Each row comes from the steps of one walk. Every step used is in the known rows, and no mark comes twice. Write the walk behind each row, first mark first.
(in the rows, 128 means zero)
Known rows
liku/nikav: [167 174 163 150 108 114 108 148 140 149 116  84 123 133 148 129 101 111
 162 140 155 121 116 117 142  99]
liku/nikav/zirisuz/gokoz/bekuf: [198 168 170 111  94 121 107 119 156 125 128  90 153 164 164 118  59 132
 156 128 157 138 111  54 146 101]
zirisuz/nikav/taviz/gokoz: [169 162 143 150  92 145  97  98 183 140 123  99 137 130 142 167 102 114
 137 120 157 119 116 131 135  99]
zepoz/nikav/taviz/gokoz: [196 195 164 134 124 160  90  99 176 134 122  86 118 142 143 149  81  94
 178 131 161 136  99 168 141 102]
liku/nikav/taviz: [174 192 173 151 105 143 101 144 148 168 131  70  91 134 159 129  86 108
 145 134 164 130 107 122 132  99]
bekuf/gokoz/liku: [135 128 190 132  86 118  61 136 154 140 135  90 128 156 152 118  89  83
 159 153 129  99 123  87 178  80]
bekuf/gokoz: [161 150 187 131 103 129  78 114 147 146 123  96 122 145 128 130  94 101
 137 137 146 114 136 107 151  69]
liku/nikav/taviz/gokoz: [189 189 181 136  91 162 110 138 159 168 132  72 122 125 153 159  86 111
 166 123 161 113  90 123 130 104]
zepoz/gokoz/zirisuz/nikav/taviz: [169 155 155 150  68 124  82  61 181 131  94 105 100 153 154 112 112  87
 115  93 149 145 111 115 147  86]
nikav/taviz: [167 168 169 152 125 148  93 117 161 154 124  94 106 152 152 125  85 107
 132 137 162 131 108 131 134  87]
zirisuz/nikav/liku: [137 157 145 158 100  77  71 121 162 122 113 105 155 130 147 140 102 110
 116 132 153 123 135  88 146 108]
liku/nikav/zirisuz/gokoz: [185 181 156 110 105 144 113 124 171 134 137  94 152 151 149 122  78 125
 158 131 159 136 129  89 144 112]
taviz/gokoz/zirisuz/nikav: [165 161 138 142  73 118  98  86 174 124  87 118 164 129 130 163 137 105
 139 104 151 124 110 125 153  69]
liku/gokoz/zirisuz: [174 155 198 109  95 114  77  94 170 160  98 100 113 138 150 131 129  89
 134 103 151 117 106 115 138  41]
zirisuz/gokoz: [167 154 148 129 117 123 103 113 172 119 117 114 160 143 146 103  80  98
 145 131 172 135 130 109 141 113]
nikav/liku/gokoz/zirisuz: [162 169 215 111  91 102  56 117 164 162 105  99 132 131 161 129 117  82
 113 100 153 113 101  81 133  51]
liku/gokoz: [174 140 185 111 120 113  79 113 174 157 119  96 109 138 153 133 116  95
 144 134 148 108 122 118 129  69]
bekuf/gokoz/taviz: [151 151 202 118 101 131  79 126 122 144 114 101 132 147 117 121  82 105
 116 154 163 133 159 110 146  95]
zirisuz/gokoz/taviz: [153 158 157 121 110 130 101 123 148 117 105 118 165 144 138  86  71 102
 123 147 188 145 153 114 144 137]
gokoz/zirisuz: [159 166 166 152 101 123  91 109 151 137  89 111 133 147 146 120 120  96
 138 118 158 132 102 118 147  62]
taviz/gokoz/liku/nikav: [153 152 161 129  71 120 104 172 159 143 131  81 154 131 164 139 106  91
 207 146 139  89  83 104 162 109]
taviz/gokoz/bekuf: [187 130 167 129 101 114  98 117 162 123 101 105 167 153 154 144  95 112
 168 132 146 116  83  92 131  89]
zirisuz/nikav/liku/gokoz/taviz: [143 154 185 104  85  78  59 120 156 143 116  95 138 120 143 140 103 105
  83 137 162 115 167  91 134 108]
taviz/nikav/zirisuz/gokoz: [176 155 139 109 115 147 104 112 161 110 140 113 147 186 149 107  82 118
 146 111 151 156 139  79 154  97]
gokoz/zirisuz/nikav: [147 162 134 161  83 101  89  85 159 122  88 119 141 138 137 138 131 104
 122 112 148 135 121 119 155  67]
gokoz/liku/nikav: [137 155 160 148  86 103  90 170 145 137 128  80 124 141 172 119 101  93
 185 155 142 101  99 101 163 103]
taviz/gokoz: [174 148 154 132 116 140 106 124 173 132 109 107 158 140 143 147 112 107
 165 132 157 114 100 128 134  92]
gokoz/taviz: [151 152 163 130 116 123  96 139 136 131 103 110 138 147 132 106  94 110
 126 160 173 134 142 131 137 111]
taviz/nikav/zirisuz: [170 150 144 125 119 141 100 125 147 122 142 101 119 193 145 125 107 126
 149 122 129 140 127  93 149  76]

Write each row's walk
[139 176 153 162  80  79  66 105 154 131  94 112 160 131 148 138 116 106
 103 108 154 133 121  86 152  80] => gokoz/zirisuz/nikav/liku
[175 136 220 107 101  71  56 124 158 150 115  86 131 141 177 127  85  99
 126 126 145 107  98  47 125  75] => nikav/liku/gokoz/bekuf
[181 157 145 111 121 149  98 101 183 119 128 114 164 171 148 110  80 124
 145 137 158 138 131  96 145 106] => nikav/zirisuz/gokoz
[138 166 180 132 106 100  82 169 104 123 118 101 144 162 147 104  81 103
 110 130 163 148 141  79 142 123] => gokoz/taviz/nikav/liku
[159 152 198 106 105  92  63 143 143 152 136  88 110 150 165 125 103  87
 126 106 138 118 123  64 130  73] => taviz/nikav/liku/gokoz
[149 179 151 166  77 128  81  87 163 145 102 103 109 136 144 140 110 107
 105 106 156 144 115 121 148  64] => gokoz/zirisuz/nikav/taviz
[179 145 160 142  78 121  91  94 167 136 112 100 136 142 156 166  88 120
 136 121 145 128  95  94 129  93] => zirisuz/nikav/taviz/gokoz/bekuf
[196 215 175 135 105 161  86  81 164 139 103  95 123 135 140 147  99  85
 163 104 167 144  80 165 149  71] => zepoz/nikav/taviz/gokoz/zirisuz
[148 161 169 148 109  94  79 153 128 130 128  98 135 162 158 116  93 101
 132 116 148 136 120  75 143  99] => taviz/nikav/liku
[189 142 158 109 110 132  93  98 173 108 123 112 167 179 161 110  66 127
 144 131 151 144 112  62 144  96] => nikav/zirisuz/gokoz/bekuf
[184 180 157 126 116 144 102 140 153 151 136  82 123 160 146 137 100 134
 159 139 146 122 117 109 144  85] => liku/nikav/zirisuz
[166 151 206 107 115  95  60 129 171 158 126  91 125 130 164 130 101  90
 129 123 151 107 119  86 127  81] => nikav/liku/gokoz
[156 174 160 147  68 102  80 106 165 130  89 113 184 122 140 160 121 109
 123  93 153 120 105  93 147  84] => taviz/gokoz/zirisuz/nikav/liku
[190 141 155 105  99 124 101 111 141 101 129 113 150 200 160 102  67 127
 149 111 140 158 120  43 147  93] => taviz/nikav/zirisuz/gokoz/bekuf
[177 185 165  96  95 151 114 137 141 130 131  95 160 148 142 108  66 130
 135 145 176 146 154  98 146 134] => liku/nikav/zirisuz/gokoz/taviz
[155 158 193 109  72 141  72 153 149 159 160  69 120 163 151 137  84 112
 173 153 122  95 123  71 179  75] => bekuf/gokoz/liku/nikav/zirisuz
[142 177 189 145  57  91  51  95 143 143 103 101 153 127 131 147 102 100
  98  99 144 130 138  66 160  59] => bekuf/gokoz/zirisuz/nikav/liku
[143 171 173 152  78 132  90 168 144 163 141  66  96 137 180 116  79  94
 170 151 147 107  92 106 157 108] => gokoz/liku/nikav/taviz
[184 109 168 127 105  90  89 101 162 110 100 103 122 181 169  90  88  92
 163 130 140 128  97  82 133 102] => zepoz/gokoz/bekuf
[151 163 156 125  93 130  93 163 158 145 147  77 130 165 165 126  95 113
 183 157 128 104 104  91 169  93] => gokoz/liku/nikav/zirisuz
[148 154 154 115  97 119 105 135 121 106 113 121 149 164 135  86  71 101
 128 126 178 160 158  94 144 133] => zirisuz/gokoz/taviz/nikav
[186 185 141 124 147 142  79  91 170 109 130  98 124 169 135 130  96 118
 171 149 144 144 131 150 156  84] => zepoz/nikav/zirisuz
[182 122 198 105 104  94  73 109 160 142 112  92 115 147 166 128  99 101
 143 131 143 110 102  82 125  62] => liku/gokoz/bekuf
[162 133 188 119  78  50  49 106 166 137 116  93 135 128 169 146  98 107
 110 123 137 114 123  48 130  78] => zirisuz/nikav/liku/gokoz/bekuf
[178 197 161 147 137 140  82 102 161 133 125  92  92 147 145 126  76  93
 155 143 167 149 117 164 146  97] => zepoz/nikav/taviz
[145 127 153 134  94 124  94 146 177 128 118 103 164 147 162 136 110  88
 193 150 141  88  89 115 163 100] => taviz/gokoz/liku
[177 184 197 106 129  87  51 111 167 136 129  83 117 130 155 130  89  83
 149 133 153 122 126 122 139  87] => zepoz/nikav/liku/gokoz
[144 149 155 128 104 120 101 149 112 123 113 106 121 174 134 106 102 106
 131 137 160 150 143 113 144 111] => gokoz/taviz/nikav
[183 167 172 135 108 168 101 118 177 152 122  97 132 142 150 149  88 105
 152 127 161 120  94 136 127  95] => nikav/taviz/gokoz
[151 154 217  94 109 101  63 145 143 157 115  91 134 131 152 116  90  99
 103 142 169 112 140  94 128 102] => nikav/liku/gokoz/taviz
[192 147 189 133  99 144  96 116 160 145 116  93 136 150 160 144  77 109
 152 124 154 119  74  98 125  85] => nikav/taviz/gokoz/bekuf
